Every row comes from one small tree of marks. Brackets hold a mark, then the marks that hang from it, in the order of their numbers. Every link used is in the known rows. Which tree was each row made from?
Known rows
(Q139 (Q210 (Q734 Q594))): [-1.776  0.736  2.645 -1.165 -0.671 -0.040 -1.007  0.813 -2.289  0.100
 -3.601  2.052 -1.068 -0.403  1.118  0.085 -1.347 -1.189]
(Q172 (Q711 (Q139 Q210) Q734)): [ 0.614 -0.859  1.444 -0.147 -1.136  0.042 -0.617  1.208  0.454 -0.092
  0.559  1.793 -0.246 -1.582 -0.864 -2.033 -0.068  3.494]
(Q139 (Q210 (Q734 Q711 Q776))): [-0.284 -0.664 -0.198 -1.443  0.315 -0.440  0.006  0.849 -1.946 -1.509
  0.683 -0.323 -1.055  0.697 -0.089  0.598  0.112 -1.700]
(Q139 (Q210 (Q734 (Q711 Q172) Q776))): [ 1.275 -0.652  0.026 -1.838  0.753 -0.124 -0.319  1.395 -1.411 -1.923
  1.492  0.517 -0.879  0.274  0.176  0.269 -0.854 -1.869]
(Q734 Q210 (Q711 Q172) (Q776 Q139)): [ 2.665 -1.800 -2.652  0.008  3.055  0.261  0.793  0.162  0.982 -1.204
  4.357 -1.546  1.936  0.952 -0.190  0.423  0.566 -3.183]
(Q172 (Q734 Q711)): [ 0.467 -0.931 -1.774  1.041  0.395 -0.202 -0.343 -0.244 -0.680  0.446
 -4.467 -1.713 -1.482  0.945 -0.391 -0.242 -0.733  1.053]
(Q594 Q103): [-0.821 -0.480 -0.282  0.857 -0.429  0.032 -1.123 -0.045 -1.995  1.017
 -8.264 -0.101  2.799 -0.650  0.439  0.149  0.773 -1.147]
(Q734 Q594 (Q776 (Q139 Q210))): [-0.545  0.073  0.014 -0.203  1.990 -0.115 -0.455  0.737  0.321  0.528
  3.131  0.973  1.081  0.188  0.235 -0.819 -0.352 -0.982]
(Q172 (Q734 Q210 Q594 (Q711 Q139) Q776)): [-0.733  0.731 -0.529  0.487 -0.705 -0.076  2.056 -1.837  2.319  0.274
  4.925 -2.166 -1.407  1.093 -0.721  0.935  0.449  1.236]
(Q776 (Q139 Q210)): [-0.451 -1.474  0.453  0.042  2.432 -0.039 -1.074  1.374 -1.394  0.496
 -2.811  1.153  2.236 -0.236 -0.009 -1.710 -0.323 -1.669]
(Q711 Q139 Q734): [-0.666  0.004  0.413  0.736 -1.016 -0.043 -0.122  0.020 -0.084  0.111
 -2.356  0.071  0.694 -0.453 -1.030 -1.097  2.167  1.839]
(Q711 Q734): [ 0.327 -1.064  0.344  1.166 -0.853 -0.020 -0.642  0.719 -1.418  0.365
 -2.746 -0.195  0.417 -0.083 -0.146 -0.860  0.702  0.773]
(Q210 (Q734 (Q594 Q103) (Q711 Q139) Q776)): [-1.489  2.563 -2.656 -0.579 -0.217 -0.655  0.166 -2.129  0.201 -0.424
 -3.865 -1.114 -0.901  0.119 -0.020  2.460  1.997 -0.581]
(Q139 (Q210 Q734)): [-1.318 -0.591  2.258 -1.576 -0.407 -0.028 -0.754  1.443 -2.844 -0.433
 -4.120  1.479 -0.125 -0.156  0.603 -0.247 -0.826 -1.768]
(Q210 (Q734 (Q711 Q139))): [-1.147  0.725 -2.047 -0.985  0.460 -0.303 -0.788 -0.675 -1.232 -1.142
 -7.471 -0.536 -1.317  0.433 -0.314  1.092  1.728 -0.894]
(Q139 Q210): [-0.833 -1.499  2.542 -0.171 -0.157  0.191 -1.149  1.766 -2.322  0.000
 -2.019  1.520  1.219 -0.385  0.169 -1.495 -0.602 -0.754]
(Q210 (Q734 Q594 Q711)): [-0.868  1.315 -1.624 -0.188  0.240 -0.356 -1.502 -0.778 -1.710 -0.370
 -7.171 -0.101 -2.632  0.456  0.951  1.683  0.003 -1.137]
(Q711 (Q734 (Q594 Q103) Q776)): [ 0.001  0.813 -0.251  1.583 -1.469 -0.373  0.229 -0.699  0.019  1.074
  0.743 -0.872  0.919 -0.449  0.178  0.478  0.989  1.077]

Write each row's tree
[ 2.087 -0.186 -2.105  0.492  2.652  0.217  0.411 -0.585  1.665 -0.514
  5.056 -0.794  0.762  0.661  0.435  0.787 -0.122 -2.421] => (Q734 Q210 Q594 (Q711 Q172) (Q776 Q139))
[-0.070  1.617  2.861  0.034 -0.762  0.255  0.067 -0.152  1.151  1.109
 -1.681  2.154  0.739 -1.706 -0.011 -1.290 -1.903  2.050] => (Q711 (Q139 Q210) (Q172 (Q734 (Q594 Q103))))
[-0.746 -0.125  0.224  1.554 -0.262  0.149 -0.363 -1.114 -0.832  0.104
 -1.125 -0.879 -0.425  0.369  0.683  1.111  0.375 -1.296] => (Q734 Q210 Q594 Q711)
[ 0.074  0.620  0.847 -1.216 -0.945  0.104  0.433  0.492  2.807  0.725
  4.592  1.484 -2.070 -0.573 -0.521 -1.263 -2.141  4.275] => (Q172 (Q711 (Q139 Q210)) (Q734 Q594 Q776))
[ 2.346 -0.978 -0.478 -0.976  0.320  0.575  0.056  1.461  0.814 -0.047
  0.699  0.302  0.021  0.576  0.118 -0.958 -1.998  0.398] => (Q711 (Q172 (Q734 Q776)))
[ 0.487 -0.427  1.040  0.070 -1.418  0.570  0.324 -0.040  1.337  1.599
 -0.577  0.563 -1.759 -0.322  0.930 -0.134 -3.078  2.098] => (Q172 Q711 (Q734 Q210 Q594))
[ 0.084 -0.087 -0.610  0.828 -0.598 -0.061  1.697 -1.230  1.194  0.492
  4.567 -2.362 -1.691  1.350  0.024  1.115 -0.765  0.311] => (Q172 (Q734 Q210 Q594 Q711 Q776))
[ 0.793 -1.512 -2.538  0.213  3.163 -0.523 -0.215  0.603 -0.335 -0.813
  2.809 -1.167  1.038  0.887 -0.830 -0.552  0.885 -1.549] => (Q734 Q711 (Q776 (Q139 Q210)))
[-0.067 -0.210  1.561  0.976 -1.802  0.136  1.430 -0.293  0.414  0.404
  6.275 -0.945  0.237  0.344  0.256  0.443  0.683  0.070] => (Q711 (Q734 Q210 Q594 Q776))
[ 0.442 -1.637  0.995  0.532 -1.539  0.152  1.834  0.369 -0.208 -0.187
  5.667 -1.617  1.305  0.634 -0.315  0.123  1.285 -0.661] => (Q711 (Q734 Q210 Q776))
[ 0.182  0.935 -2.365  1.469 -0.276 -0.519  0.519 -1.667  0.772  1.150
 -0.946 -2.362 -1.037  0.538 -0.085  1.126 -0.421  1.378] => (Q172 (Q734 (Q594 Q103) Q711 Q776))
[-2.234  0.404  2.064 -1.850 -0.529 -0.011 -0.328  0.676 -1.404 -0.646
 -3.881  1.659  0.218 -0.480 -0.305 -0.538  0.743 -0.593] => (Q711 (Q139 (Q210 Q734)))
[-0.059 -1.821 -0.948 -0.482  1.631  0.311  1.275  0.383  0.324  0.039
  3.403 -1.201  2.940  1.096 -0.059  0.136  1.060 -3.161] => (Q734 Q210 (Q776 Q139))
[-1.264  0.590  0.488 -0.837  2.014 -0.268 -0.940  0.535 -1.365  0.585
 -4.267  1.681  0.214 -0.249  0.843 -0.290 -0.995 -2.069] => (Q776 (Q139 (Q210 (Q734 Q594))))
[ 0.552  2.052 -2.233 -1.654  0.640 -0.067 -0.508 -0.615  0.926 -1.553
 -1.062  0.475 -2.171  0.349  0.160  1.461  0.573 -0.501] => (Q210 (Q734 Q594 (Q711 Q139 Q172) Q776))
[ 0.411  0.762 -0.192  0.476 -1.198  0.112 -1.230  0.045  1.426  0.597
 -1.862  1.660 -1.304 -1.355 -0.254 -0.999  0.103  4.058] => (Q172 (Q711 Q139 (Q734 Q594)))
[ 0.014  0.400  0.278 -1.034 -1.474  0.464  1.582 -0.565  3.494  0.854
  4.898  0.039 -1.443 -0.030 -0.237 -0.020 -1.340  2.998] => (Q172 (Q711 Q139) (Q734 Q210 Q594 Q776))
[ 1.786 -1.698 -0.095  0.607  0.596  0.589 -0.341  0.300 -0.888 -1.055
 -0.850 -0.451  0.908  0.210  0.379  0.308 -0.167 -2.233] => (Q734 Q210 (Q711 Q172))
[-1.316  1.567 -0.576  0.854 -0.167 -0.588  0.107 -1.518  0.556 -0.133
  1.880 -0.568  0.757 -0.623 -0.763  0.664  1.883  0.835] => (Q734 (Q594 Q103) (Q711 (Q139 Q210)) Q776)
[ 1.408  0.420  2.383  1.869 -1.784  0.400  0.467 -0.579 -0.074  1.051
 -0.022  0.407  1.801 -1.496  1.055  0.335 -0.649 -0.280] => (Q711 Q172 (Q734 Q210 (Q594 Q103)))
[-1.314  1.538  2.072  0.939 -1.906 -0.521  1.047 -0.799  0.855  0.627
  4.478  0.229  1.338 -1.317 -0.879 -0.471  1.674  2.265] => (Q711 (Q139 Q210) (Q734 (Q594 Q103) Q776))
[-1.047  0.998 -0.260  0.076  0.336 -0.339 -0.265 -0.538  0.743 -0.859
  4.140  0.099 -0.846  0.137 -0.832 -0.075  1.408  1.080] => (Q734 Q594 (Q711 (Q139 Q210)) Q776)
[ 1.173 -0.058  2.091  0.164 -0.710  0.829  0.227  0.294  0.686  0.976
 -0.416  0.991 -0.231 -0.116  1.094 -0.360 -2.812 -0.065] => (Q711 (Q172 (Q734 Q210 Q594)))
[ 1.794 -0.292 -2.641 -0.673  1.363  0.203 -0.575  0.309  1.093 -1.853
  1.405 -0.308  0.321  0.449 -1.032 -0.255  1.498  0.036] => (Q734 (Q711 Q139 Q172) Q776)
